Known rows, with every way that one mark hangs from another
(Q_45 Q_73): [ 0.11 -0.09 -0.08  0.56 -2.34 -0.01 -0.75 -0.26 -0.47  0.09 -0.42 -0.12
  0.54  0.40  0.38 -0.20 -0.30  0.21 -0.19  1.10  0.16 -1.18 -1.20 -0.27
 -0.09 -0.73  0.16  0.05  0.07 -0.20]
(Q_669 (Q_73 Q_592) Q_223): [-0.11  0.46  0.61  0.90  3.93 -0.75 -0.99 -0.07  0.00 -0.52 -0.31 -0.61
  0.49  0.02  0.53  0.73  0.56  0.25 -0.71  1.94 -0.14  0.17 -1.12 -3.97
 -0.51 -0.04 -0.82 -0.76 -0.55  0.71]
(Q_28 (Q_223 (Q_669 (Q_73 Q_592)))): [-0.76  1.34  0.77  1.49  3.08 -0.01 -0.73  1.26 -1.19 -0.65 -0.34 -0.55
  2.46 -0.11  0.94  0.02 -0.96 -0.37  0.21  1.00 -0.38  0.44 -0.18 -3.33
 -1.08 -0.54  0.37 -1.06 -0.80  0.38]
(Q_73 (Q_45 Q_37) Q_592 (Q_669 Q_223) Q_837): [-0.27  0.23  1.84  0.21  5.00  2.65  0.12  2.17 -0.17 -1.23 -1.52  0.42
  1.29 -0.51  1.14  1.60 -0.93 -0.92 -0.37 -0.50 -1.58  0.10  1.11  1.08
 -1.61 -0.32 -0.12 -0.70 -2.29  0.59]
(Q_45 Q_37 (Q_73 (Q_669 Q_223))): [ 0.62 -0.74  0.18  0.93  0.20  1.54 -1.96  0.17  0.07 -0.39 -0.71 -0.03
  1.02  0.79  1.55  0.33 -0.73  0.41  0.07  0.48 -0.16 -0.71  0.44 -0.16
 -0.24 -0.79 -0.62 -0.04 -0.50  0.28]
(Q_37 (Q_45 (Q_73 (Q_669 (Q_223 Q_28)) Q_837)) Q_592): [-0.88  1.24  1.87  0.15  0.63  2.51  0.18  0.28 -1.22 -1.05 -0.89  0.56
  2.99 -1.39  1.23  0.76 -0.11 -0.76 -1.41  3.90 -1.06 -0.38 -1.72 -0.58
 -1.07 -0.46 -0.14  0.41 -2.25  1.82]
(Q_223 Q_28 (Q_669 (Q_73 Q_45 Q_592))): [ 0.20  1.50  1.56  0.33  3.81  1.40  0.87  1.52 -1.47 -0.04 -0.48 -0.89
  3.56 -0.44  0.90  0.66 -1.22 -2.48 -0.94  0.52 -1.66  1.09  0.43 -0.61
 -0.92 -0.97  1.00 -0.60 -0.75  1.49]
(Q_28 (Q_223 Q_669)): [-0.44  0.94 -0.10  1.04  0.70  0.60 -0.45  1.10 -0.61 -0.22  0.33 -0.16
  2.28 -0.31  0.86 -0.77 -0.67  0.10  0.85 -0.37 -0.22  0.64  0.62 -0.69
 -0.68 -0.01  0.63 -0.25 -0.50  0.29]
(Q_592 (Q_37 (Q_45 (Q_73 (Q_669 Q_223) Q_837)))): [-0.91  0.23  1.48  1.24  1.40  1.20 -0.63 -0.29 -0.60 -1.63 -1.56  0.65
  1.51 -0.25  2.50 -0.95 -0.05  0.10 -0.34  2.30 -0.98 -0.60 -1.41 -0.23
 -0.86 -0.67 -0.13  0.23 -1.79  0.99]
(Q_45 Q_37 (Q_73 Q_592 Q_669)): [ 0.32 -0.73  0.87  0.47 -0.82  1.63 -0.91  0.58 -0.47 -0.57 -1.35  0.04
  0.77  0.66  1.20  1.31 -1.67 -0.68 -0.19 -0.59 -0.34 -0.92  0.62 -1.07
 -0.46 -1.51  0.04 -0.61 -0.67 -0.53]
(Q_28 (Q_223 (Q_669 (Q_73 Q_45 (Q_592 Q_37) Q_837)))): [-1.63  2.03  1.96  2.10  5.20  1.36 -0.07  2.08 -2.40 -1.85 -1.67 -0.70
  2.84 -0.60  2.40 -0.58 -0.83 -1.09  0.89  0.80 -1.44  0.56  0.31 -0.18
 -1.81 -0.78  1.41 -1.13 -2.31  0.74]
(Q_45 (Q_73 (Q_592 Q_37) (Q_669 (Q_223 Q_28)) Q_837)): [-0.95 -0.27  1.54  0.59  2.43  1.26  0.02  0.79 -1.45 -1.15 -1.63 -1.52
  2.88 -0.52  2.68  0.11 -0.19 -1.81  0.32  1.30 -1.37  1.26 -0.63 -2.51
 -0.66 -1.49  0.05 -0.22 -1.71  0.86]
(Q_45 Q_37 (Q_73 Q_669 Q_837)): [-0.62 -0.60  0.69  0.42 -0.35  1.95 -1.01  1.26 -0.70 -0.50 -1.31  0.13
  0.89  0.49  1.22  0.41 -1.53 -0.39 -0.07 -0.17 -0.45 -0.69  0.34  2.75
 -0.65 -1.26  0.43  0.33 -0.75 -0.21]
(Q_223 Q_28 (Q_669 (Q_73 (Q_45 Q_37) Q_592 Q_837))): [-0.96  1.91  1.37  0.45  4.91  2.17  0.73  2.14 -1.78 -0.53 -1.31 -0.51
  3.53 -0.43  1.29  0.59 -1.54 -2.58 -0.48 -0.45 -1.93  1.26  1.22  2.44
 -1.53 -1.60  1.75 -0.17 -0.99  1.40]
(Q_669 Q_73 Q_223): [ 0.05  0.43  0.31  1.02  3.23 -0.53 -1.35 -0.45  0.09 -0.21 -0.05 -0.51
  0.36  0.24  0.44 -0.32  0.81  0.56 -0.43  2.14  0.00 -0.05 -0.80 -1.68
 -0.20  0.12 -0.78 -0.14 -0.01  0.92]
(Q_592 Q_37): [-0.21  0.17 -0.04  0.87  0.54 -0.21 -0.06 -0.61 -0.68 -0.74 -0.61 -0.53
 -0.12  0.05  1.37 -0.79  0.57 -0.19  1.08 -0.63 -0.16  0.71  0.70 -0.30
  0.08 -0.71  0.43 -0.30 -0.44 -0.01]
(Q_592 (Q_37 Q_45)): [-0.39  0.75  0.51  0.92  0.19  0.07  0.45 -1.68 -0.62 -1.26 -0.94  0.69
  0.23 -0.27  1.39 -1.05  0.75  0.14  0.12  0.12 -0.35 -0.03 -0.21 -0.42
 -0.16 -0.35  0.65  0.04 -0.86  0.69]
(Q_669 (Q_73 Q_45)): [ 0.28  0.62  1.52  0.61  2.21  0.96 -0.26  0.26 -1.00 -0.28 -0.62 -0.14
  0.43  0.30  0.00 -0.19 -0.29 -0.73 -0.64  1.29 -0.37 -0.86 -0.17  1.49
 -0.48 -0.04  0.06 -0.52 -0.72  0.72]
(Q_37 (Q_45 (Q_73 Q_592 (Q_669 Q_223) Q_837))): [-0.85  0.20  1.71  0.38  1.49  1.16 -0.21  0.66 -0.04 -1.08 -1.49  1.09
  1.80 -0.71  1.17  0.83 -0.71 -0.04 -1.51  2.83 -1.12 -1.00 -2.31 -2.29
 -1.28 -0.20 -0.65 -0.34 -1.98  0.69]
(Q_73 Q_45): [ 0.39  0.29  0.83 -0.09  0.43  1.38  0.38  0.55 -0.39 -0.20 -0.37  0.39
  0.52 -0.16 -0.03  0.00 -0.17 -0.41 -0.22  0.08 -0.63 -0.74  0.47  1.81
 -0.34  0.29  0.24 -0.18 -0.60  0.27]
(Q_592 (Q_37 (Q_45 Q_73))): [-0.20  0.62  0.27  1.38 -2.09  0.04 -0.40 -2.02 -0.98 -1.01 -1.34  0.61
  0.74  0.10  1.76 -1.24  0.43  0.34  0.04  1.34 -0.16 -1.32 -1.24 -0.48
  0.05 -0.93  0.79  0.11 -0.73  0.42]
(Q_28 (Q_223 (Q_669 (Q_73 Q_45)))): [-0.23  1.67  1.37  1.58  2.83  1.63 -0.70  1.52 -1.57 -0.38 -0.25 -0.11
  2.73 -0.05  0.93 -0.81 -1.28 -0.13  0.28  0.80 -0.52 -0.20  0.47  0.87
 -1.30 -0.07  0.66 -0.67 -1.16  1.05]

Rows
[ 0.22 -0.24  1.25  0.17  0.28  1.78 -0.14 -0.52 -0.56 -0.10 -0.67  0.46
  3.06 -0.57  1.23 -0.45 -0.22 -0.92 -1.30  2.60 -0.62 -0.38 -1.06 -1.31
 -0.46 -0.30 -0.38  0.52 -1.04  1.79] | (Q_37 (Q_45 (Q_73 (Q_669 (Q_223 Q_28)))))
[-1.52  1.45  0.75  1.47  3.36  0.56 -0.70  1.75 -1.23 -0.58 -0.16 -0.22
  2.38 -0.24  1.18 -0.90 -1.01  0.01  0.39  1.55 -0.43  0.40 -0.34  0.42
 -1.19 -0.04  0.73 -0.12 -0.65  0.70] | (Q_28 (Q_223 (Q_669 (Q_73 Q_837))))
[-0.71 -0.06  2.47 -0.62  3.09  2.38  1.19  2.64 -0.59 -0.98 -1.32  0.37
  1.03 -0.54  0.41  1.48 -1.52 -1.69 -0.75  0.07 -1.56 -0.18  0.07  1.21
 -1.38 -0.21  0.03 -0.84 -2.26 -0.11] | (Q_73 Q_45 Q_592 Q_669 Q_837)
[-0.81  1.19  1.65  0.43  0.47  1.93 -0.68  0.28 -0.49 -1.48 -0.84  1.30
  1.49 -0.98  1.01  1.15 -0.34  0.63 -1.49  3.87 -0.81 -1.47 -2.01 -0.67
 -1.28 -0.25 -0.58  0.00 -2.44  1.05] | (Q_37 (Q_45 (Q_73 (Q_669 Q_223) Q_837)) Q_592)
[ 0.16  0.92  1.64  0.45  4.81  1.16  0.17  0.31 -1.36 -0.26 -0.79 -0.80
  2.44 -0.58  0.57  0.49  0.49 -1.59 -0.85  1.98 -1.01  0.60 -0.20 -1.90
 -0.69 -0.04 -0.11 -0.45 -1.17  1.58] | (Q_669 (Q_73 Q_45 Q_592) (Q_223 Q_28))
[-0.75 -0.45  1.42 -0.02  1.97  1.56  0.00  1.65 -0.86 -0.39 -1.14 -0.86
  2.86 -0.60  1.28  0.91 -0.79 -1.62 -0.56  2.00 -1.03  0.64 -1.07 -2.10
 -0.79 -0.80 -0.25  0.07 -1.51  0.71] | (Q_45 (Q_73 Q_592 (Q_669 (Q_223 Q_28)) Q_837))
[-0.37 -0.34  0.56  0.63  1.18  1.64 -1.60  1.03 -0.19 -0.62 -1.07  0.07
  1.24  0.28  1.57  0.33 -0.77  0.15 -0.22  0.74 -0.42 -0.73 -0.09  1.32
 -0.75 -0.71 -0.30  0.36 -0.86  0.32] | (Q_45 Q_37 (Q_73 (Q_669 Q_223) Q_837))
[-0.86  0.66  0.77  0.79  4.37 -0.24 -0.99  0.57 -0.06 -0.41 -0.28 -0.29
  0.44  0.06  0.52 -0.18  0.61  0.42 -0.66  2.45 -0.26  0.30 -1.35 -0.12
 -0.69  0.27 -0.53  0.47 -0.50  1.05] | (Q_669 (Q_73 Q_837) Q_223)
[-0.88  1.21  1.63  0.64  6.02  1.76  0.20  1.01 -1.61 -0.93 -1.42 -0.44
  2.33 -0.89  1.13  0.65  0.44 -1.67 -0.68  0.81 -1.26  0.70  0.65  0.84
 -1.39 -0.70  0.57 -0.07 -1.43  1.56] | (Q_669 (Q_73 (Q_45 Q_37) Q_592 Q_837) (Q_223 Q_28))
[-0.04  1.01  1.60  1.63  4.64  0.31 -0.43 -0.12 -1.09 -1.51 -1.32 -0.80
  0.91 -0.13  1.67  0.03  0.98 -0.38 -0.06  1.35 -0.93  0.16 -0.20 -2.37
 -0.79 -0.62  0.03 -1.22 -1.66  1.01] | (Q_669 (Q_73 Q_45 (Q_592 Q_37)) Q_223)
[-0.59  1.97  1.60  2.19  4.12  1.09 -0.31  1.22 -2.17 -1.47 -1.36 -0.62
  2.73 -0.27  2.30 -0.66 -0.60 -0.85  0.92  0.23 -1.09  0.48  0.97 -1.80
 -1.42 -0.91  1.24 -1.55 -1.82  0.69] | (Q_28 (Q_223 (Q_669 (Q_73 Q_45 (Q_592 Q_37)))))
[-1.74  2.01  1.22  1.43  4.27 -0.10  0.61  0.29 -0.96 -1.72 -1.37  0.23
  1.87 -0.54  2.25 -0.19 -0.64 -0.76 -0.46  1.10 -1.67  0.92 -1.11 -1.33
 -1.16 -1.16  1.23 -0.65 -1.18  1.08] | (Q_223 (Q_669 (Q_73 (Q_592 (Q_37 Q_45)) Q_837)))
[-0.71  2.32  1.51  0.81  4.62  2.65 -0.21  0.68 -1.95 -1.12 -0.83 -0.40
  2.17 -0.83  0.88  0.87  0.57 -0.94 -0.47  2.13 -0.97  0.36  0.81  2.50
 -1.29 -0.66  0.69  0.24 -1.78  1.95] | (Q_669 (Q_73 (Q_45 (Q_37 Q_592)) Q_837) (Q_223 Q_28))
[-0.54  1.21  0.40  1.63  2.52  0.23 -0.97  0.84 -1.17 -0.21  0.13 -0.48
  2.35  0.16  1.10 -0.86 -0.78  0.27  0.53  0.99 -0.03  0.33  0.10 -1.06
 -0.90 -0.16  0.44 -0.48 -0.39  0.69] | (Q_28 (Q_223 (Q_669 Q_73)))
[ 0.26  0.98  1.28  0.82  4.84  1.61  0.04 -0.03 -1.34 -0.56 -1.01 -0.67
  2.27 -0.31  0.98  0.64  0.33 -1.51 -0.49  0.46 -0.92  0.46  1.11 -0.77
 -0.99 -0.70  0.36 -0.29 -1.01  1.73] | (Q_669 (Q_73 (Q_45 Q_37) Q_592) (Q_223 Q_28))
[-1.05  0.81  1.02  0.70  4.92 -0.65 -0.57  0.74 -0.15 -0.66 -0.67 -0.36
  0.46 -0.27  0.51  0.67  0.36  0.07 -0.71  2.42 -0.62  0.25 -1.51 -2.35
 -0.99  0.00 -0.51 -0.34 -1.01  0.58] | (Q_669 (Q_73 Q_592 Q_837) Q_223)
[-0.52  0.05  2.23 -0.36  4.89  2.29  0.38  2.61  0.05 -0.98 -1.07  0.17
  1.32 -0.83  0.62  1.41 -0.98 -1.10 -0.85  0.75 -1.65  0.20 -0.38 -0.21
 -1.42  0.38 -0.66 -0.82 -2.40  0.60] | (Q_73 Q_45 Q_592 (Q_669 Q_223) Q_837)
[ 0.36 -0.56  0.96 -0.30  2.87  1.51 -0.05  0.64 -0.26  0.14  0.19 -0.71
  2.35 -0.38  0.88  0.12 -0.16 -1.36 -0.09  0.41 -0.76  1.40  0.81 -1.11
 -0.18  0.03 -0.59  0.23 -0.69  1.42] | (Q_73 (Q_669 (Q_223 Q_28)))
[ 0.11 -0.47  1.12 -0.47  3.61  1.24  0.37  0.81 -0.28 -0.23 -0.35 -0.79
  2.31 -0.56  0.85  0.93 -0.28 -1.79 -0.27  0.40 -1.02  1.75  0.54 -3.42
 -0.48 -0.12 -0.73 -0.32 -1.19  0.98] | (Q_73 Q_592 (Q_669 (Q_223 Q_28)))
[-1.11 -0.24  1.65  0.14  3.19  0.90  0.80  1.51 -0.82 -1.52 -1.41 -0.75
  0.46 -0.15  1.71  0.63 -0.70 -1.34  0.41 -0.69 -1.27  1.09  0.34 -0.95
 -0.81 -0.99  0.31 -0.59 -1.77 -0.34] | (Q_73 (Q_592 Q_37) Q_669 Q_837)
[ 0.35  2.17  1.11  0.91  3.63  2.37 -0.54 -0.12 -1.93 -0.87 -0.39 -0.49
  1.97 -0.60  0.84  0.82  0.60 -0.58 -0.18  1.59 -0.69  0.03  1.46  0.86
 -0.83 -0.70  0.41 -0.11 -1.46  2.04] | (Q_669 (Q_73 (Q_45 (Q_37 Q_592))) (Q_223 Q_28))
[-0.37  1.01  1.51  0.38  3.54  3.57 -0.44  2.06 -0.68 -1.64 -0.93  0.57
  1.01 -0.95  0.89  1.79 -0.64 -0.25 -0.27  0.57 -1.29 -0.13  1.30  2.67
 -1.59 -0.22  0.01 -0.57 -2.66  0.84] | (Q_73 (Q_45 (Q_37 Q_592)) (Q_669 Q_223) Q_837)
[-1.68  1.47  1.64  1.10  5.41  0.06  0.82 -1.11 -1.53 -1.67 -1.59 -0.39
  2.33 -1.05  2.08 -0.65  1.39 -1.16 -0.52  2.35 -1.19  1.19 -1.20 -2.68
 -1.16 -0.65  0.57  0.04 -1.67  1.97] | (Q_669 (Q_73 (Q_592 (Q_37 Q_45)) Q_837) (Q_223 Q_28))
[ 0.37 -0.19  1.91 -0.20  3.77  2.02  0.00  1.67  0.15 -0.68 -0.87  0.11
  1.23 -0.50  0.74  1.30 -0.83 -0.97 -0.59  0.29 -1.29  0.07  0.43 -1.90
 -0.95  0.28 -0.88 -1.12 -2.15  0.64] | (Q_73 Q_45 Q_592 (Q_669 Q_223))
[ 0.35  0.79  1.50  0.62  4.03  1.43  0.06  0.12 -1.31 -0.05 -0.24 -0.78
  2.24 -0.39  0.57 -0.51  0.52 -1.10 -0.74  2.10 -0.79  0.54  0.05  0.33
 -0.58  0.03 -0.07  0.10 -0.73  2.06] | (Q_669 (Q_73 Q_45) (Q_223 Q_28))
[-0.82  2.93  1.12  1.15  3.35  2.38 -0.39  1.87 -1.29 -1.28 -0.73  0.27
  1.71 -0.51  1.01  1.17 -1.16 -0.68 -0.48  0.77 -1.40  0.16  1.07  3.78
 -1.76 -1.18  1.36 -0.38 -1.57  0.94] | (Q_223 (Q_669 (Q_73 (Q_45 (Q_37 Q_592)) Q_837)))
[-0.46  1.26  1.87 -0.15  3.84  4.13  0.38  1.89 -1.56 -1.20 -0.82 -0.07
  2.44 -1.27  1.09  1.46 -0.39 -1.59 -0.24  0.34 -1.36  0.67  1.84  2.79
 -1.48 -0.48  0.44  0.05 -2.59  1.67] | (Q_73 (Q_45 (Q_37 Q_592)) (Q_669 (Q_223 Q_28)) Q_837)
[-0.30 -0.38  1.24  0.42  1.93  0.68  0.50  0.57 -0.57 -1.27 -1.24 -0.73
  0.37  0.01  1.67  0.67 -0.54 -1.11  0.69 -1.11 -0.83  1.04  0.91 -2.38
 -0.39 -0.93 -0.06 -1.23 -1.35 -0.30] | (Q_73 (Q_592 Q_37) Q_669)
[-0.60  0.03  1.99 -0.26  3.24  2.97  0.68  2.40 -0.83 -1.10 -1.77  0.54
  0.82 -0.40  0.93  1.75 -1.64 -1.44 -0.30 -1.40 -1.49 -0.26  1.43  2.32
 -1.52 -0.67  0.45 -0.89 -2.12 -0.02] | (Q_73 (Q_45 Q_37) Q_592 Q_669 Q_837)
[-0.43  0.75  0.77  0.24  1.76  2.00  0.30  1.17 -0.67 -0.66 -1.07  0.71
  0.54 -0.22  0.48  0.15 -0.76 -0.47  0.02 -0.89 -0.81 -0.72  1.22  4.63
 -0.93 -0.44  0.95  0.21 -0.95  0.40] | (Q_73 (Q_45 Q_37) Q_837)
[-0.11  0.99  0.23  0.42  2.42  0.45  0.10  0.64 -0.96  0.35  0.15 -1.17
  2.86  0.06  0.83 -0.47 -0.89 -1.83 -0.32  0.56 -0.73  1.75  0.47 -0.13
 -0.19 -1.08  0.81  0.13  0.58  1.61] | (Q_223 Q_28 (Q_669 Q_73))
[-1.32  3.16  1.47  1.98  3.51  2.79 -0.61  2.15 -2.46 -1.40 -0.82  0.26
  2.54 -0.69  1.25  0.46 -1.10 -0.07  0.36  1.00 -0.79 -0.52  1.28  2.95
 -2.16 -0.83  1.62 -0.69 -2.18  0.96] | (Q_28 (Q_223 (Q_669 (Q_73 (Q_45 (Q_37 Q_592)) Q_837))))
[ 0.16 -0.09  1.24  1.28  0.30  1.12 -0.94 -1.19 -0.36 -1.37 -1.38  0.51
  1.47  0.05  2.49 -0.86  0.15  0.32 -0.15  1.92 -0.63 -0.81 -0.99 -1.68
 -0.38 -0.66 -0.33 -0.14 -1.40  1.06] | (Q_592 (Q_37 (Q_45 (Q_73 (Q_669 Q_223)))))
[-1.02  1.40  2.01  1.02  6.28  1.28  0.53  0.55 -2.01 -1.42 -1.59 -1.46
  2.44 -0.75  1.90 -0.33  0.84 -1.96 -0.19  1.92 -1.63  1.17 -0.36 -0.79
 -1.12 -0.69  0.63 -0.20 -1.95  1.73] | (Q_669 (Q_73 Q_45 (Q_592 Q_37) Q_837) (Q_223 Q_28))
[-0.96  1.37  1.93  1.27  5.81  0.49 -0.22  0.65 -1.32 -1.76 -1.60 -0.70
  0.91 -0.45  1.77 -0.08  0.68 -0.54 -0.19  1.66 -1.34  0.33 -0.54 -1.02
 -1.29 -0.46  0.19 -0.89 -2.07  0.91] | (Q_669 (Q_73 Q_45 (Q_592 Q_37) Q_837) Q_223)
[-0.95  0.73  0.88  0.44  4.51  0.20 -0.20  0.56 -0.96 -0.15 -0.31 -0.94
  2.12 -0.38  0.53 -0.49  0.64 -0.78 -0.56  2.50 -0.55  1.27 -0.89 -0.02
 -0.57  0.16 -0.12  0.72 -0.31  1.66] | (Q_669 (Q_73 Q_837) (Q_223 Q_28))
